What can hang from each mark
Q_35: Q_350
Q_524: Q_350
Q_350: Q_204 Q_288 Q_524 Q_542 Q_792
Q_842: Q_350
Q_288: Q_350
Q_792: Q_350
Q_941: Q_792
Q_542: Q_350

Known rows, with every way that one mark hangs from another
{Q_350 Q_524}: [  4.4   9.7  -7.2  -5.7   9.2   8.6   9.1   1.1  -1.1  -1.7  -8.0  -4.1
   7.6  -8.3   6.5 -12.5   1.2   0.1   0.1]
{Q_35 {Q_350 Q_288}}: [  5.5   9.7  -9.0   0.7   8.0  14.6   1.9   0.1   4.6  -7.7  -2.4  -7.8
 -12.0  -7.1   2.0 -13.1   3.2  -2.1   2.7]
{Q_350 Q_792}: [ 8.2  3.2 -0.1 -7.0  5.7  4.7  2.2 -0.5 -0.7 -4.3 -6.8 -8.2 14.7 -1.8
  2.3 -5.0  1.2  1.9  0.1]
{Q_35 {Q_350 Q_288 Q_524 Q_542 Q_792}}: [  5.2  18.7  -9.3   6.2   7.8  20.1  -1.0  -2.4   6.7  -8.2  -7.1 -14.2
  10.3  -9.3   1.7  -9.6   6.9  -0.1  -0.6]
{Q_288 {Q_350 Q_204 Q_524}}: [  8.1   4.1  -4.5 -14.0  12.7   6.3   9.4   0.1  -3.1  -0.2 -10.4  -5.0
  48.9  -4.8   8.3   0.4  -1.2   3.2  -0.3]
{Q_941 {Q_792 {Q_350 Q_524}}}: [  4.6   8.9  -5.6 -13.8   5.6   0.9   9.1   4.5  -1.2  -3.3 -12.1  -1.5
  25.6  -8.1   7.8  -8.3  -0.1  -4.6   2.8]
{Q_792 Q_350}: [  4.3   3.2  -2.0 -11.1   8.8   0.6   6.5   2.4   0.5  -3.0  -6.1  -5.5
  19.9  -2.8   0.2  -6.4  -0.1  -2.1   3.5]
{Q_35 {Q_350 Q_204 Q_288 Q_792}}: [ 12.2  10.4  -5.2  -3.1   7.4  15.0  -4.4  -3.3   5.1  -8.9  -3.0 -15.1
  22.2  -1.7   1.4  -5.2   3.7   1.3   1.3]
{Q_35 {Q_350 Q_204 Q_288}}: [ 9.4 10.7 -8.8 -0.9  9.5 15.0  0.3 -2.3  4.9 -4.4 -1.6 -8.3  9.0 -3.6
  3.5 -7.3  2.2 -0.3  2.1]
{Q_842 {Q_350 Q_524}}: [  2.1  14.3 -10.9  -0.3   6.1  12.9  10.7   0.1  -0.5   2.4  -5.4  -6.0
   3.2  -8.0   8.2 -24.1   5.4  -2.4   0.1]
{Q_542 Q_350}: [  3.2   0.7  -5.1  -0.2   8.4   4.6  11.2  -0.4   0.0  -4.5   0.5  -6.3
  -8.4  -3.5   8.5 -11.1   0.2   4.7  -1.1]
{Q_842 {Q_350 Q_204 Q_288 Q_542 Q_792}}: [ 9.9 14.6 -8.6  6.3  5.0 14.2 -1.8 -4.5  4.1 -1.2 -2.8 -9.4 29.9 -1.3
  2.2 -2.0  6.2  1.1 -2.0]
{Q_288 {Q_350 Q_204 Q_542}}: [ 5.8  1.2 -1.3 -5.3 12.3  2.9  8.2 -2.7 -2.3  4.9 -5.9  0.5 44.5 -0.5
  6.5 12.7 -2.6  3.9 -1.7]
{Q_35 Q_350}: [  2.6   7.4  -5.3  -1.2   7.8  10.3   6.8  -1.5   1.7   1.0  -1.6  -6.3
  -8.3  -4.6   5.2 -14.5   1.6  -1.1   2.5]
{Q_941 {Q_792 {Q_350 Q_204 Q_288 Q_524}}}: [ 10.9  11.8  -9.5 -13.6   7.1   5.8   3.3   3.5   2.1  -8.4 -12.1  -3.8
  44.2  -7.3   6.5   0.3   0.8  -4.0   2.3]
{Q_288 {Q_350 Q_524 Q_542 Q_792}}: [  5.2   6.6  -0.6  -6.3   9.6   6.7   6.1  -0.3  -1.8  -2.5 -12.0  -7.7
  40.5  -6.1   4.6   3.1   1.4   3.1  -2.2]
{Q_350 Q_524 Q_542}: [ 1.4 13.3 -8.3  1.7 10.5  9.4  9.8 -0.9  0.4  3.2 -7.4 -1.7 10.6 -8.1
  6.7 -5.8  2.0  0.4 -1.3]
{Q_524 {Q_350 Q_204 Q_288 Q_542 Q_792}}: [ 12.2  10.6  -6.7   2.9   8.8  10.3   1.7  -3.1   4.3  -1.6  -3.5 -13.0
  44.6   1.5   1.4  15.8   1.3  -0.3  -4.5]
{Q_542 {Q_350 Q_288}}: [  5.9   2.8  -9.4   2.1   7.5   9.3   6.5   1.0   2.6 -13.4  -1.0  -7.5
 -11.0  -6.3   4.9  -8.1   1.6   3.1  -0.7]

Rows
[ 11.5  10.0  -3.2  -9.7   9.2   9.8   3.1  -2.5  -0.8  -2.2  -9.6 -11.5
  41.4  -3.0   5.9  -3.1   2.1   3.6  -0.9] : {Q_350 Q_204 Q_524 Q_792}
[  4.0  14.7 -10.0  -2.1  11.1  10.5   4.3   2.6   4.7  -7.9  -9.1  -7.5
  26.2  -9.8  -1.2  -3.4   3.9  -2.3   1.0] : {Q_792 {Q_350 Q_288 Q_524 Q_542}}
[ 5.2  0.4  2.4 -5.6  8.1  1.8  4.2 -0.8 -2.3 -1.8 -9.4 -5.4 35.5 -1.9
  2.2  7.6 -0.2  3.5 -1.5] : {Q_288 {Q_350 Q_542 Q_792}}
[  5.8  15.1 -10.8  -2.1   7.9  13.7   9.4  -2.4  -0.1   5.9  -4.9  -6.4
  25.1  -5.1  10.0 -17.4   4.4  -0.4  -0.3] : {Q_842 {Q_350 Q_204 Q_524}}
[ 8.2 13.2 -4.2 -1.5 10.1 10.5  4.0 -4.6  1.0  1.9 -8.0 -8.6 45.8 -3.2
  6.4  3.6  2.8  3.8 -2.8] : {Q_350 Q_204 Q_524 Q_542 Q_792}
[ 10.9  15.3  -7.5   1.2  10.0  15.2  -1.0  -3.0   3.8  -6.9  -9.2 -10.3
  41.9  -5.6   2.7   5.7   4.2   2.8  -2.8] : {Q_350 Q_204 Q_288 Q_524 Q_542 Q_792}
[  9.0   3.9  -2.4 -14.7   6.4  -3.2   6.1   1.5  -1.0   0.5  -7.8   0.6
  42.1  -0.9   8.0   3.0  -2.2  -2.6   2.5] : {Q_941 {Q_792 {Q_350 Q_204}}}
[  9.0   9.3  -3.1   0.2   9.4   6.4   6.6  -4.7   1.4   5.5  -2.1 -11.1
  47.3   4.0   4.3  13.2  -0.3   0.8  -4.5] : {Q_524 {Q_350 Q_204 Q_542 Q_792}}
[ 11.3   5.7  -1.9  -7.0   8.3   5.4   5.9  -2.7   0.5   2.4  -3.8 -13.4
  44.0   4.1   4.6   6.9  -1.2   0.0  -2.8] : {Q_524 {Q_350 Q_204 Q_792}}
[  4.9  14.4 -10.8  -3.8   6.2   6.4   4.6   3.9   3.4  -7.7 -12.3  -0.4
  26.2 -10.9   4.9  -0.5   2.5  -5.3   1.5] : {Q_941 {Q_792 {Q_350 Q_288 Q_524 Q_542}}}
[  8.7   7.5  -1.0  -7.6  11.6   7.0   5.2  -2.9  -1.3   0.8 -11.4  -8.6
  63.1  -2.9   6.3   9.5   0.7   5.0  -2.9] : {Q_288 {Q_350 Q_204 Q_524 Q_542 Q_792}}
[  7.5  15.3 -10.1  -3.5  12.7  10.7   3.0   0.0   5.0  -4.8  -8.2  -7.1
  47.6  -6.5   0.1   3.6   3.3  -0.6   0.5] : {Q_792 {Q_350 Q_204 Q_288 Q_524 Q_542}}
[  1.5   6.2  -5.2  -4.5  11.5   6.7  11.1   0.6  -2.1   1.4 -10.2  -1.6
  29.1  -8.4   6.7   1.7   0.3   2.0  -1.4] : {Q_288 {Q_350 Q_524 Q_542}}
[  9.5  14.0  -6.1   4.8   8.1  15.3  -3.8  -5.5   6.7  -4.5  -2.9 -12.1
  25.4  -1.6   1.2   1.5   4.5   1.8  -0.3] : {Q_35 {Q_350 Q_204 Q_288 Q_542 Q_792}}
[  7.9   2.9  -0.2 -14.2   8.3   6.0   5.8   1.9  -2.8  -6.9 -13.1 -10.3
  38.0  -6.2   4.5  -4.0   0.9   2.7  -0.3] : {Q_288 {Q_350 Q_524 Q_792}}
[ 13.2   3.2  -5.1  -2.0   7.4   9.8   0.6  -2.5   3.4 -12.9  -2.2 -14.4
  22.4  -0.7   4.0  -0.9   2.3   6.5  -2.1] : {Q_542 {Q_350 Q_204 Q_288 Q_792}}
[  1.9  18.9 -13.2   7.6  10.1  19.7   4.5  -1.4   6.4  -4.6  -5.4  -7.6
  -3.0 -11.5   4.4 -12.5   5.6  -1.6  -0.4] : {Q_35 {Q_350 Q_288 Q_524 Q_542}}
[  4.6  14.8 -11.5   4.5  10.1  14.5   4.7   0.5   3.0  -5.8  -9.1  -3.6
   8.4 -10.5   3.4  -3.9   3.4  -0.4  -1.4] : {Q_350 Q_288 Q_524 Q_542}
[  8.3  15.5 -12.2   2.6  12.1  15.3   3.9  -2.0   3.1  -3.1  -7.9  -4.3
  27.4  -7.4   5.0   2.1   2.6   1.6  -2.0] : {Q_350 Q_204 Q_288 Q_524 Q_542}
[ 8.3  8.4 -5.0  3.2  6.4  9.7 -2.2 -0.9  2.7 -9.4 -6.4 -7.4 13.3 -4.9
 -0.8  3.1  2.8  1.3 -1.5] : {Q_350 Q_288 Q_542 Q_792}
[ 8.5  9.8 -8.8  2.9 10.6 10.2  1.7 -2.8  3.0 -2.6 -4.2 -1.5 23.3 -3.6
  3.2  8.1  0.9  1.2 -1.3] : {Q_350 Q_204 Q_288 Q_542}
